In the rows, 128 means zero.
Known rows, with every step that occurs:
W-S-J: [146 142 121 146 118  74 125 138 135  62 101 141 119 133 152 118 116 168
 143 126 150 131 146 109 144 112 153 150]
V-P-J-S-W: [213 138 107 140 152 144 109 173 171  30 118 158 107 129 145  88 130 138
 142 102 145 137 106 116 101  87 134 118]
M-P-Q-W-S: [147 119 116 154  89 103 121 168 106  63  82 139 172 130 126 132 118 170
 145 158 177 165 126 127 163  94 164 136]
Q-S-J: [138 143 131 156 127  82 115 157 110  43 119 143 112 127 163 114 107 154
 126 107 157 119 148 130 143 112 160 133]
Q-W-S-J-P: [156 143 123 146  94  95 112 134 122  33  88 127 143 140 146 125 119 182
 165 126 143 137 120 111 155 104 167 156]
P-W-Q-S-J-V: [155 142  80 163 139  91  78 164 107  48 119 181 114 118 165 109 117 158
 115 149 202  99 153 121  91 121 167 101]
M-P-S-W-Q: [176 127 126 105 105  99 135 179 111  27  96 128 143 121 174  97 130 142
 112 128 168 142 134  99 118 118 141  90]
Q-W-S-J: [154 140 100 135  94  99 122 141 117  64  80 141 138 133 149 123 113 176
 131 129 157 143 138 116 144 109 172 156]
P-J: [177 132 131 149 127 121 130 152 149  89 115 142 113 122 135 129 125 115
 146 113 157 150 126 143 139 122 155 110]
P-Q-S: [143 129 135 164 131 111 112 177 102  62 127 159 132 119 144 135 117 144
 128 141 152 145 139 144 153 109 146 122]
J-P-S-W-Q: [187 137 142 113 116 122 125 165 111   9 105 132 134 124 182 105 139 145
 142 126 128 137 124  94 117 129 128 103]
P-S: [156 132 144 118 102 130 140 141 128  73 102 140 119 125 162 139 131 150
 120 103 132 155 136 118 136 146 136 103]
V-P-J: [192 131 144 137 129 149 113 147 160  35 113 160 107 120 150 116 123 131
 141 111 145 142 123 141 128 107 147 132]
J-S-P-Q: [144 134  90 139 142 123 110 180 160   8  82 147 123 125 145 102 133 154
 161 146 147 150 129 129 124 102 139  90]
J-V-P-S: [163 135 153 113 114 169 113 125 153  45 103 155  97 120 184 130 130 182
 114  94 142 131 139 108  93 134 138 109]
S-J-V: [139 143 114 140 138 107 118 140 153  80 107 137  93 125 171 123 125 171
 123 105 161 126 147 113  99 130 160 130]
W-Q-S-J-V-P-C: [174 147 117 155 149 100  76 164 105  16  84 183 119 120 206  59 120 193
 117 145 186  77 167 126 107  93 164 116]
S-J-P-W: [158 134 110 156 116  92 101 151 145   4 128 152 124 141 143 131 131 160
 154 120 136 140 114 109 134 131 126 153]
M-P-Q: [142 117 129 149 120  96 126 177 130  55 109 134 138 126 138 132 128 144
 141 136 162 161 129 129 151 111 141 128]
P-S-J-V: [149 140 115 115 127 116 122 137 143  45 107 132 102 128 187 136 124 194
 120  89 167 125 151 102  98 147 147 110]
S-P: [133 137 133 139 109 131 130 152 159  36  84 136 107 119 154 100 124 138
 137 129 132 146 136 134 126 114 161 108]
M-P: [134 129 150 147 104  93 136 153 136  88 101 125 118 126 139 114 128 138
 132 107 152 153 125 129 139 111 152 119]
M-P-S: [145 125 155 120  92  99 138 148 128  59 102 121 132 127 159 127 126 156
 130  97 157 157 129 114 141 132 137  90]
J-V-P-S-W: [181 136 132 116 126 169 115 148 153  32 118 154 104 119 186 116 128 184
  97  96 134 129 133  97  76 124 133 122]
J-S-P-W-Q: [164 140  59 143 121 119  93 176 155  21  68 176 123 122 137  75 140 132
 144 160 162 136 125 117  96 111 147  67]
P-W-S: [154 130 116 170  94 106 113 141 135  97 114 174 136 130 118 128 125 146
 130 146 135 158 122 115 138 122 135 130]
J-P-Q: [153 126 144 153 128 116 117 162 127  44 118 140 132 131 145 141 139 148
 169 137 122 156 118 127 151 121 129 138]
Q-W: [152 134 112 134  97 143 134 149 120 106  77 142 129 124 145 134 126 139
 114 121 134 160 130 139 131 121 169 137]
W-S: [143 139 145 160  99 100 131 134 135 120  98 146 119 126 135 117 124 144
 140 131 131 150 133 121 142 111 149 127]

Rows:
[167 130  91 147 106 122 109 165 125  79  96 176 130 119 140 119 136 118
 116 162 150 148 134 123 114 129 141 116]
P-W-Q
[169 124 144 152 114  90 128 159 147  74 114 126 125 126 130 115 123 121
 151 111 180 157 117 141 146 112 157  95]
M-P-J
[157 137 121 103 115 100 133 146 130  18 101 131 117 131 181 138 121 174
 124  94 148 140 147 106 134 146 138 123]
P-S-J
[166 129 106 144 115 169  91 144 135  62  90 171 136 123 156 135 120 199
 127 156 159 133 137 122 114  93 160 151]
J-V-P-Q-W-S
[175 142  94 148 117 127  93 137 125  42  62 172 137 134 179  87 120 226
 123 137 168 114 145 114 121  90 165 157]
Q-W-S-J-V-P-C
[157 126  97 149  96 131 119 157 107  79  84 156 157 126 132 146 121 166
 135 161 147 162 132 130 155 107 157 146]
P-Q-W-S
[139 143 130 143 112 107 105 169 118  19  80 155 115 108 170  73 116 128
 137 161 164 115 152 145 127 100 180  72]
W-Q-S-P
[152 137 143 141 128 164 107 129 162  85 108 158  86 118 166 114 131 163
 117 109 137 126 138 123  87 115 151 138]
J-V-P
[134 139 137 152  94 111 126 143 152  52  84 142 119 121 146  94 118 154
 152 147 135 146 139 125 142 102 162 105]
W-S-P
[135 122 152 167 123  83 113 183  97  48 128 144 140 123 141 122 113 145
 139 135 176 143 132 143 160  97 150 107]
M-P-Q-S
[163 132  87 145 127 138  84 148 166  11 125 184 100 128 170 122 123 189
 107 117 158 120 137 107  81 125 140 159]
S-J-V-P-W
[179 140 110 152 148 112 118 154 161  93 104 144 109 129 125 110 135 121
 162 101 161 150 111 135 128 110 146  80]
P-J-S
[160 140 136 161 137  77 116 156 120  21  93 137 136 143 167  95 135 180
 160 117 131 137 129 121 160 120 131 143]
S-J-P-C
[171 137 126 156 137 135 117 143 163 121 119 143  96 118 143 130 128 134
 138 112 171 142 129 138 106 125 165  89]
P-J-V
[162 130 118 164 147 111 115 198  96  39 141 158 136 118 151 121 115 144
 114 144 146 143 135 129 136 103 138 130]
P-Q-S-W
[146 128 103 161  99  54 107 154 134  34 119 157 141 139 130 115 114 173
 142 137 183 143 128 101 148 109 143 140]
M-P-W-S-J
[147 131 100 153  92 131 110 162 161  16 100 169 121 122 136 111 125 138
 125 150 137 156 124 133 120 124 146 107]
S-P-W
[161 133 121 169 110 148  83 127 161  80 116 192 110 125 140 117 126 176
 121 142 147 133 124 105  93 110 139 135]
J-V-P-W-S
[140 128 116 151 109 118 113 165 149  13  88 151 137 123 143 112 118 165
 162 175 146 152 142 127 147 101 153 115]
W-S-P-Q
[152 145 118 142 137  75 104 165  92  36 101 151 117 120 180  99 113 143
 126 137 176 106 161 129 134 108 169 118]
W-Q-S-J
[180 127 102 134 106 147  91 157 138  33  96 195 121 121 159 104 134 137
 110 159 139 134 132 122 103 114 135 141]
V-P-W-Q
[155 135 175 126 103 126 127 135 128  39 111 126 121 131 160 138 136 159
 161  95 115 149 117 111 142 144 126 100]
J-P-S
[157 122 100 148 101  93 108 170 123  66  99 160 139 122 134 102 133 123
 121 155 175 147 127 124 122 118 146 106]
M-P-W-Q
[197 137 123 141 148 139 102 149 171  49 105 159 107 128 139 103 133 137
 158 100 148 136 113 131 116  98 141 103]
V-P-J-S
[168 144  97 150 151 114 134 171 148  95 109 141 112 129 142  90 137 138
 122 108 125 148 113 105 102 104 135 117]
J-S-W
[153 123  92 142  98  74 116 174 107  11  87 138 165 138 143 132 109 193
 148 153 191 149 137 115 164  91 164 156]
M-P-Q-W-S-J
[157 131  80 138  99 129 102 174 141  11  81 176 129 116 152  90 130 125
 126 175 155 136 137 128 111 123 156  93]
S-P-W-Q
[150 134  91 166 132  62  78 173 107  37 118 166 127 121 159  97 114 162
 119 142 228  97 145 116  99 108 170  90]
M-P-W-Q-S-J-V
[156 139 106 158  85 126 120 155 121  44  40 156 160 128 149  70 122 178
 136 167 144 150 133 142 160  96 173 107]
Q-W-S-P-C
[154 141 137 167 123 108 127 173 110  82 133 149 118 119 150 102 114 130
 103 116 134 135 129 126 125 103 152 128]
Q-S-W
[157 138 106 165 133 122  68 152 137   4 137 193 103 124 169 116 109 183
 106 115 173 105 139 118  90 108 148 143]
Q-S-J-V-P-W
[171 133 127 156 136  85 120 165 155  80 103 127 120 131 118  99 133 122
 167  98 185 154 104 134 135 100 148  67]
M-P-J-S
[199 141  93 153 156 115 125 176 156  75 117 144 118 127 131  96 133 115
 146 108 154 147 105 119 111 103 142  93]
P-J-S-W
[173 140 124 151 124 108 100 176 122   4  94 158 117 109 160  79 111 113
 158 159 189 119 143 161 133  95 187  49]
W-Q-S-P-J
[169 131 154 105  99 155 121 135 142  19  99 155 110 124 177 127 126 171
 119  98 119 142 137 115 127 129 126 124]
V-P-S
[169 145 122 160 135 125  85 168 133  29  98 156 106 104 166  76 114 125
 150 157 209 101 147 154 100 100 194  33]
W-Q-S-P-J-V
[164 123 132 136 124 148 108 165 145  24 108 164 122 124 161 136 128 161
 129 141 129 147 135 130 133 110 131 164]
V-P-Q
